Each row comes from the steps of one path. Every step used is in the known rows, and no mark comes twice. Write the path behind each row, first mark first.
Known rows:
k-d: [ -9  -9  19  13   8  -4 -13  -8  13  -6  10  17  15  21  -3 -19   9  -1]
d-j-l-u: [-11   6  10 -26   6 -48  -8 -10   2   6  20  11  -7  43   2 -13   7  -3]
k-d-j-l-u-t: [-19   1  15 -14  15 -28 -11 -14  18   0  11  17  10  37  -4 -15  17   8]
d-k: [ -1  -2  10  -8   7 -30 -12 -16 -10  12  32  15   4  26  -7 -11 -12 -11]
t-u: [  5   1   6  10   8 -37  -6 -14  -3  -1   2  22   6  13   2 -26  -3  -2]
j-l-u: [-12  12  13 -21  -7 -40  -9 -11  -6   6   4  19 -10  26 -18 -12  13  -2]
j-l-u-t: [-19  16  14 -18   2 -41  -8 -18  -7   6   7  21  -8  22 -24  -8  13   3]
l-u: [-19   3  11  -5  -3 -27  -9 -11  -5 -10  14  19  -5  16 -11 -16  -3 -18]
t-k: [ -1   1   7  28   4 -39  -9 -25 -16   9  39  21   2  26  -8 -16  -8   9]
u-t-j-l: [ -9  10  10  -3  29 -40  -5 -22  -1  14  17  21   4  29 -23 -11  -2  13]
t-k-d-j: [ -4  -5   8  23  12 -34 -12 -23   5   5  38  20  14  39   4 -20   0  16]
d-j: [ -5  -5  12  -1  17 -32  -7 -10   3   1  33   7   2  37  13 -16  -6  -9]
f-j-l-u-d-k: [-22   8  18  -6  -5 -38  -9  -7 -12   2  -1  14  -8  35 -15 -16   2   0]
u-d-j-f: [-19  -6  10  12  18 -31  -7 -12 -12  -3  16   9  -5  44   5 -10 -10  10]
u-t-k-d-j: [-14   2  10  25  25 -33  -9 -33   0   4  37  22  15  28  -8 -12   0  19]
l-j-f: [-12  -8  13  -5  -1 -25  -9 -14  -7 -13  17  16  -3  42  -4  -5   0 -12]
u-d-j-l: [-22   3  16   5  20 -36  -7  -8  -6  12  17   7  -4  47   2 -11  -4  18]
u-t-k-d: [-15   4  12  30  20 -26 -10 -33  -4   3  32  26  14  18 -16 -12   1  19]

Write each row's path:
[-20   5   3 -10  14 -40  -7 -24  -7 -10   8  27  -4  21 -25 -13  -7  -7] => l-u-t-j-f
[-12   7  11  15  22 -40  -9 -32   0  12  32  22  11  32 -12 -10   8  27] => u-t-k-d-j-l
[-25  12  15 -11  -1 -38  -9 -10 -10   8   1  17 -11  31 -20 -11   8   9] => j-l-u-d
[ -4 -14  12  -2  11 -17 -13 -11  13 -11  12  14  10  38   8 -16  11   1] => k-d-j-f
[-10   2   7   5   4 -46 -12 -24   4   8  28  23   7  43  -5 -18   9  18] => t-k-d-j-l-u
[ -7   9   6 -22  11 -50  -7 -10   3  13   8  22  -4  39 -21 -18  -2   2] => t-j-l-u
[-22   3   3   1   9 -42 -10 -32  -5 -11  20  27   1  27 -15 -12   2   6] => l-u-t-k-d-j-f
[-14  -1  15 -16   8 -27 -12  -8  19  -1  10  15   8  40   2 -18  17   4] => k-d-j-l-u
[ -4   4  21   6  -4 -29  -7  -4  -6  -1   1  10  -5  29  -6 -18  11  -3] => f-j-l
[-24   8  20   4  -6 -33  -7  -4 -10  -6  -7  13  -9  31 -13 -18   7   0] => f-j-l-u-d
[-10   5   6   7  18 -50  -5 -13  -3   9   1  17   2  37   6 -23  -2  20] => t-u-d-j-l
[-19  15  12  -9   2 -43 -10 -25  -4   8   9  27  -1  26 -26 -10  17  17] => j-l-u-t-k-d
[-15   9   5 -23  16 -54  -8 -13  -3  21  11  22  -3  47 -24 -15 -11  10] => t-j-l-u-d-k
[-16   9  11 -23  13 -49  -7 -16   1   6  21  13  -5  40  -3 -10   7   2] => d-j-l-u-t
[ -4  -3  10  30   5 -26 -12 -23  -1   4  30  24  13  27  -7 -19   2  15] => t-k-d
